(in the rows, 128 means zero)
Known rows, with every step that occurs
bekas/vitosot/sazas/pevuf: [119 137  92 108 128 129 103  91 113 145 118 101 141  87 101 144 106 106
 164 121 145 124 158 122 109 148 117 115 118 104 123 120 117 113  73 159]
ketos/deta/vitosot/sazas/mirat/fama: [ 81 175 136 156  80 127 143 118  83  90 145 166 136  70  62 185 123 125
 160 128 135 141 156  86 119 123 121 108 141 133 135 137  73 125 165 128]
bekas/vitosot: [116 161 111 111 123 116 100 108 128 114 134 121 124 117 125 129 130 137
 135 111 145 120 138 138 111 140 124 129 112 131 126 121 112 120 111 137]
roda/sazas/vitosot/deta/ketos: [ 96 178 136 115 139 100  81 127  94  80  79 196  87  99 114  94 108 145
 140  84 105 101 162 159  75 113 136  89  74 114 121 128 121 111 123  89]
bopom/refa/sazas/bekas/vitosot: [144 177  92 135 113 169  92  96 143  98 145 121  93  99 184 133 115 154
 139 107 143 118 146 156  79 144 101 125  91  83 145  58 105 120 105 142]
roda/ronasup: [161 130 136 139 146 122 131 141 129 160 134 140 130 127 124 137 115 136
 134 131 107 158 122 133 152 152 128 108 122 132 119 126 126 128 114 122]
pevuf/sazas/bekas/vitosot/ketos/deta: [120 212 119 105 139  88 100  73 110  94 155 174  69  80  89  92 148 146
 125  61 117 148 161 145  76 130 120 128  57  87 133 139 109 118  70 143]
refa/sazas: [124 129 131 134 135 139 143 130 119 133 127 123 118 109 144 126 102 123
 130 147 117 126 128 139 124 135 110 108 129  84 135  88 119 146 135 123]
bopom/refa/sazas/bekas: [156 144 109 152 119 181 122 117 143 112 140 128  97 110 188 131 114 144
 132 123 127 128 136 145  98 131 105 125 106  82 145  66 121 129 123 131]
roda/sazas/mirat/fama: [ 81 169 140 121  86 148 169 169 157  93 145 138 175  78 106 172 120 117
 127 149 109 164 143 125  88 128 104 111 147  84 129 105 125  95 170 130]
deta/ketos/vitosot/sazas/mirat: [121 175 124 154 102  92 124  80  75  72 127 164 121  74  74 158 114 131
 168 137 134 127 159 111 127 117 116 127 155 136 128 156  88 134 136 107]
deta/ketos/vitosot/sazas: [128 139 129 147 125  86 102  84  48 109  99 159  92  86 103 133 118 125
 156 122 141 105 156 110 137 116 132 118 133 148 132 150  78 139 115 105]
ketos/deta/vitosot/sazas/mirat: [118 182 122 153 109 108 126  98  83  83 128 160 131  78  69 175 118 124
 163 127 127 128 159  92 135 124 126 115 143 138 126 140  88 137 141 114]
pevuf/sazas/mirat: [141 168 131 135 107 120 162 101 155  95 147 132 153  94  92 139 140 101
 118 137 111 176 154 130 119 132 107 133 139  73 137 134 142 128 152 136]
pevuf/sazas: [149 133 134 128 131 116 139 103 128 132 120 126 124 106 120 113 144  94
 107 122 119 154 152 129 128 131 124 123 117  85 140 128 134 133 129 133]
deta/ketos/vitosot: [109 152 134 152 122  83 110 100  58  91 117 177  79  97 101 116 134 138
 138 123 125 100 135 129 116 117 121 125 132 159 133 156  95 132 122 103]
fama/mirat: [ 92 141 136 130 116 127 147 144 158 135 154 137 142 139 118 114 121 127
 138 136 135 122 108 117 110 128 127 122 152 125 132 116 128 132 159 125]
deta/vitosot/ketos: [110 157 137 127 130  86  92 119  62 105 132 170  95 110  96 121 132 148
 139 104 126  91 128 132 127 117 115 110 114 146 126 165 112 121 101 105]
bopom/refa/sazas/vitosot/deta/ketos: [124 167 123 164 135 137  68 109 102  69 102 189  54 103 143  94 101 156
 143  85 122  92 152 170  95 129 120  79  63  94 148  89 114 135 148  91]
ketos/deta: [115 145 129 140 142 116 127 130 119 112 129 153 105 111 106 124 132 130
 125 115 113 132 131 119 126 130 137 118 114 134 128 124 116 133 134 121]
pevuf/sazas/bekas/vitosot: [140 180 110 104 111 123 119  69 132 121 141 129 110 102 133 110 148 127
 124  96 138 153 162 141  76 132 115 151  92  88 135 124 114 121  83 161]
pevuf/sazas/refa: [142 141 135 145 120 126 145  84 113 119 129 137 121 130 126 116 158  81
  96 120 161 155 165 148 103 138 121 124 133  65 130 125 134 119 134 130]
deta/ketos: [116 139 130 143 130 106 126 112 105 104 117 168  93 120 114 111 130 137
 137 121 120 130 130 137 116 119 128 129 121 134 127 139 121 123 130 107]
pevuf/sazas/refa/bopom: [171 148 132 150 125 156 135  78  99 103 127 129 123 121 126 127 155  93
  90 123 178 156 167 162 117 137 111 131 146  53 151 121 134 119 155 113]
roda/bopom/refa/sazas: [178 146 111 178 142 155 112 137 160 101 122 148  93 123 181 137 119 106
 126 129 131 114 130 137 147 168  99  93 116  88 149  68 123 105 139 110]
bekas/vitosot/sazas/mirat/fama: [ 92 178 117 115  74 143 133 109 144 104 160 114 170  86  88 181 115 130
 161 126 162 159 157 113 107 142 114 125 134 102 131 116  91 111 149 158]
pevuf/sazas/refa/bopom/roda/ronasup: [252 157 147 179 155 151 141 100 100 124 140 154 130 155 121 141 123  95
 106 131 145 202 176 155 167 148  93 101 143  46 153 130 128 113 123  97]
vitosot/deta/ketos: [103 160 138 133 148  94 112 110  98  95 123 186  84 116  86 103 128 154
 138  98 107 117 127 138 119 118 132 105  95 135 126 140 124 124 119 102]
vitosot/sazas/bekas: [150 129 115 115 115 151 129  96 122 146 126 118 130 126 146 140 113 137
 156 116 147 140 150 112 113 116 136 148 119 119 124 124 109 130  92 149]
deta/ketos/vitosot/sazas/pevuf: [112 128 115 150 128  95 112  84  43 121  99 158  96  69  78 130 111 108
 167 133 125 105 156 114 114 124 115 111 136 133 130 156  99 126  85 124]
refa/bopom/roda/sazas/mirat: [196 193 130 140 132 160 144 152 147  60 135 138 178 110 113 178  93 125
 132 156 103 170 163 132 145 113  79 118 164  66 152 115 134  99 150  86]
roda/sazas/bekas: [128 156 121 103 124 145 136 134 136 122 117 135 131 106 158 131 120 132
 128 122 109 135 146 132  77 116 120 136 117 102 119 106 127 105  97 129]
roda/sazas/refa/bopom: [147 156 126 133 132 165 124 124 101  93 109 129 141 113 149 150 131 110
 101 133 166 132 159 162 100 133 111 116 156  69 134  97 131  96 152  90]
refa/sazas/roda/ronasup: [179 120 133 142 160 143 161 128 141 125 162 165 119 131 146 157  88 154
 124 166  88 178  99 119 144 144  95 103 132  79 108  89 127 126 113 129]
bekas/vitosot/sazas: [134 149 105 105 127 120  93  92 115 132 117 102 137 106 125 146 114 123
 151 110 161 125 160 118 131 140 134 122 114 118 124 115  96 127 104 141]
bopom/refa: [157 129 113 153 128 152  98 130 147 107 126 125 118 120 156 138 138 126
 119 114 133 124 136 131 136 136 125 117 114 125 142 104 133 115 144 119]
deta/ketos/vitosot/sazas/refa/bopom/roda: [199 163 133 185 131 127 101  68  20  72 113 175  97 136 108 151 109 119
 150 127 187 123 185 130 152 110 102 118 163 104 153 152  75 119 121  73]

Rows
[204 157 133 132 156 157 121 155 120  98 108 132 149 122 139 153  96 116
 121 141 111 149 162 130 153 112  94 110 142  78 156 109 126 104 128  83]
refa/bopom/roda/sazas
[204 147 102 187 141 112  86  75 108  42 125 214  67 122 145 164 134 129
 141 120 145 116 137  82 156 134 104 118 124 145 129 131  92  77 111 102]
deta/ketos/vitosot/sazas/roda/bopom/refa
[109 161 140 127 142  93  98 114  75 103 132 156 105 103  89 125 131 146
 132 107 120  85 132 122 131 123 126 100 112 151 131 147 103 138 107 118]
ketos/vitosot/deta
[145 142 118 124 108 128 113  84  75 133 124 127 116 105 133 145 118 137
 159 118 151 109 156 104 114 114 130 144 129 142 129 142  82 140  84 143]
ketos/vitosot/sazas/bekas
[120 175 104 104 106 135 107  92 133 115 149 131 112 125 142 124 131 160
 146 101 148 126 138 140  76 130 121 155 102 132 123 124 110 114  82 156]
sazas/bekas/vitosot
[162 136  97 182 144 163 123 137 158 114 121 147  97 104 156 135 112  90
 137 140 116 113 128 143 125 175  82  86 118  72 148  74 143  91 110 129]
roda/bopom/refa/sazas/pevuf
[ 99 164 135 133 128 103  81 105  91  86 106 198  72 131  99  85 117 164
 150  79 126  99 144 157  91 113 141 109  74 140 126 153 118 129 124 106]
sazas/vitosot/deta/ketos
[ 95 166 138 139 134 114  97 106  83  89 104 193  64 111 115  84  91 160
 152  99 117  96 144 168  87 120 123  89  76  97 134 112 110 149 132 102]
refa/sazas/vitosot/deta/ketos
[ 95 192 120 111 153  80  81 113 104  86 148 167  83  94  80 110 131 155
 135  77 124 117 137 141 111 140 128 107  78 130 124 137 107 115  96 120]
bekas/vitosot/ketos/deta
[206 172 110 144 133 161  92  75  89  95 131 119 141 155 130 165 105 119
 145 116 206 143 188 139 147 133 104 123 144  75 147 117  93 106 110 108]
bekas/vitosot/sazas/refa/bopom/roda
[129 137 125 150 108 124 109  79  49 121 109 141 124 130 125 156 133 103
 144 122 191 103 168 119 120 129 130 116 151 122 117 135  92 122 118 115]
deta/vitosot/sazas/refa
[108 175 118  99 138  91  81 111 113 103 147 142 106 110 101 114 127 154
 138  90 139 113 133 151 113 138 118 116  93 123 123 141 119 111  91 127]
bekas/vitosot/ketos
[ 92 192 122 116 144  82  83  90  98  81 128 179  81 105  82 103 129 164
 145  81 124 107 138 148 103 130 128 105  80 137 124 133 107 116 101 111]
bekas/vitosot/deta/ketos
[ 95 207 115 109 127 102  91  74 103  82 144 188  70 113 100  99 130 186
 155  70 127 114 138 151  66 119 125 132  68 138 121 136 105 111  73 130]
sazas/bekas/vitosot/deta/ketos
[138 130 124 133 118 115 102  99  64 136 101 129 127 106 120 153 118 115
 153 125 149 102 155  99 145 121 131 115 136 144 128 138  91 136 114 118]
deta/vitosot/sazas
[112 191 112  92 122 110  89  96 118 105 163 150  95 118 119 110 128 178
 149  79 141 118 133 153  77 126 115 144  82 124 120 143 115 106  62 145]
sazas/bekas/vitosot/ketos
[106 158 131 151 130 101 110 117  66 100 119 174  91 100  98 133 138 131
 134 112 118 102 136 110 123 123 131 112 120 161 130 142  94 135 127 108]
ketos/deta/vitosot
[170 183 108 186 118 159 135 134 188  65 148 153 122 111 153 163 115 115
 137 144 124 136 131 139 139 168  83 102 137  75 146  74 133 101 161 114]
roda/bopom/refa/sazas/mirat
[ 86 168 139 157  73 110 143 102  73  80 143 171 125  66  66 169 120 131
 165 138 143 139 154 106 111 119 111 120 152 130 137 152  73 124 161 122]
deta/ketos/vitosot/sazas/mirat/fama
[138 118 102 161 136 170 123 133 133 123 124 119 112  83 146 134 104 104
 132 144 109 121 134 147 110 149  91  91 119  65 148  69 144 120 122 133]
bopom/refa/sazas/pevuf
[172 136 119 151 150 142 158 121 164  86 154 181 102 154 160 148 109 131
 124 159 117 140 100 110 137 144  85 118 136  83 118  94 129  97 116 132]
refa/sazas/roda/bopom
[204 135 102 169 143 153 113 120 190  60 155 183 103 165 172 160 145 132
 114 126 132 138 108 101 148 145 100 127 121 125 124 110 142  66 124 125]
sazas/roda/bopom/refa
[208 139 143 156 159 123 133 150 129 150 141 154 134 161 122 142  95 132
 143 136  95 175 138 122 180 140 111 100 125 120 130 137 122 121  94 113]
bopom/roda/ronasup
[131 104 109 125 133 140 129 111 113 159 111 108 145  98 103 142 103  97
 156 138 128 132 148 114 126 135 122 114 133 103 126 127 132 121  92 151]
vitosot/sazas/pevuf
[165 160 137 143 140 135 136 141 116  99 117 152 144 157 147 144 113  93
 117 134 136 146 174 138 114 123 104 101 146  69 124 108 128  89 111  98]
bopom/roda/sazas/refa
[175 194 140 136 155 131  75 131  83  55  86 201  94 124 112 110  85 151
 144  92 108 119 177 159 117  98 108  90  89  91 154 133 116 105 125  61]
refa/bopom/roda/sazas/vitosot/deta/ketos
[182 146 107 173 136 144  97 134 168  98 122 154 103 142 164 139 145 110
 124 110 140 116 130 127 151 161 116 113 114 133 142 108 132  87 132 115]
roda/bopom/refa
[ 84 156 139 139  75 150 170 145 154  98 172 139 161 108  92 164 130 135
 137 144 130 162 125 125 102 129 108 130 147 112 134 130 123 112 174 145]
sazas/mirat/fama
[117 189 105  85 117 134 108 115 136 109 123 128 127  95 155 133 122 142
 135 106 127 126 156 142  59 129 116 136 102 104 117  99 112  97  79 139]
roda/sazas/bekas/vitosot
[133 158 139 118 130 114  95  96 116 114 109 155 104 116 106  89 132 120
 121  80 124 123 167 149 104 124 136 103  71  91 139 142 130 140 124 132]
pevuf/sazas/vitosot/deta
[203 124 135 135 157 120 157 102 150 127 156 169 125 127 122 144 129 123
 101 141  90 206 125 110 149 139 107 118 120  81 113 129 141 112 107 139]
pevuf/sazas/roda/ronasup
[183 119 130 136 153 133 146 126 150 122 165 170 129 150 129 158 113 158
 123 147  99 181 102 108 149 137 112 123 129 126 100 129 136 106 106 133]
sazas/roda/ronasup
[173 151 137 126 151 126 129 162 132 113 109 141 147 131 139 142  99 106
 128 137  94 147 161 117 140 115 106 100 130  90 135 111 126 104 108 101]
bopom/roda/sazas
[169 130 120 145 125 172 117  84  88 117 117 112 140 133 135 158 123 113
 128 127 204 136 164 141 136 133 127 130 157  85 137 114 113 121 146 109]
vitosot/sazas/refa/bopom
[125 146 125 146 133 104 102 101  55 119 102 155 104  90  98 149 121 116
 151 111 133 107 158  90 145 124 142 106 122 150 129 135  79 143 120 110]
ketos/deta/vitosot/sazas
[141 144 117 126 102 134 111  84  70 136 116 138 116 116 136 148 119 138
 165 114 152 108 155 102 111 110 129 143 124 145 124 142  87 132  84 135]
deta/vitosot/sazas/bekas
[108 118 118 137 137 148 153 130 117 145 127 123 121  90 119 125  95 107
 141 157 103 125 126 144 101 142  94 101 132  67 133  93 139 132 106 144]
refa/sazas/pevuf
[117 156 127 163 123 113 108  80  39 107 110 166 101 115 105 152 136 106
 140 108 176 107 171 109 118 131 140 105 137 130 119 131  80 127 124 108]
ketos/deta/vitosot/sazas/refa
[140 152 119 129 106 136 143 109 144 109 138 114 170 106 100 171 108 121
 156 142 136 155 151 111 140 128 123 130 152 105 123 127 121 130 143 134]
vitosot/sazas/mirat
[112 162 133  98 134 111  79 149 110 102  98 158 113 105 132 104 106 137
 133  94 119 106 157 161  87 120 126 101  87  98 119 136 131 107 111 105]
roda/sazas/vitosot/ketos
[213 137  97 175 133 141  88  92 127  67 127 184 101 143 162 185 134 118
 140 123 152 113 135  72 166 138 105 115 128 140 125 121 105  74 110 116]
deta/vitosot/sazas/roda/bopom/refa
[146 119 125 130 142 148 159 116 141  96 158 153 118 132 150 148 101 146
 119 163 109 148 105 112 121 119  95 124 137  77 118  90 130 126 127 134]
refa/sazas/roda
[176 136 117 145 143 131 143 119 173  82 156 186 112 172 144 149 134 136
 122 140 126 143 100  98 140 137 103 139 134 128 111 134 138  78 109 135]
sazas/roda/bopom
[128 201 118  94 131 112 104  66 126 110 146 146 101  99 106 102 146 142
 126  72 125 138 161 143  79 129 120 126  66  88 133 125 116 121  73 156]
pevuf/sazas/bekas/vitosot/deta
[136 155 121 148 134 160  69 124 125  91 112 148  89 113 157 112 100 148
 135  92 130  90 150 162 107 137 121  77  69  86 147  77 121 140 146 112]
bopom/refa/sazas/vitosot/deta
[152 154 126 169 119 127  98  58  19  78 106 161  91 101 109 146 129 124
 139 122 201 108 170 143 124 123 119 126 161 116 143 143  79 125 140  84]
deta/ketos/vitosot/sazas/refa/bopom
[115 148 133 116 122 112  80 126 108 107 125 159 100 136 117  95 115 155
 144  88 140 103 140 160 102 121 132 119  88 126 125 160 129 124 112 121]
sazas/vitosot/ketos
[133 137 127 149 115 118 110  80  54 118 117 130 124 120 123 153 131 103
 137 126 191 104 167 121 122 133 130 116 155 119 121 136  87 129 117 123]
ketos/vitosot/sazas/refa
[123 169 139 128 141  89  91 102  98  96 118 183  72  97  88  77 135 123
 119  69 116 133 167 151 101 126 136 105  63  90 138 158 122 135 121 120]
pevuf/sazas/vitosot/ketos/deta
[106 161 137 128 158  93 109 132 104 101 142 175  87 104  83 109 129 147
 129  93 107 125 127 132 130 127 132 106  95 127 126 145 122 125 113 111]
vitosot/ketos/deta
[217 139 128 161 137 172 120  95  89 108 125 126 146 168 134 163 103 109
 138 132 190 151 179 129 164 120 108 121 159  73 149 124 109 114 127  99]
vitosot/sazas/refa/bopom/roda
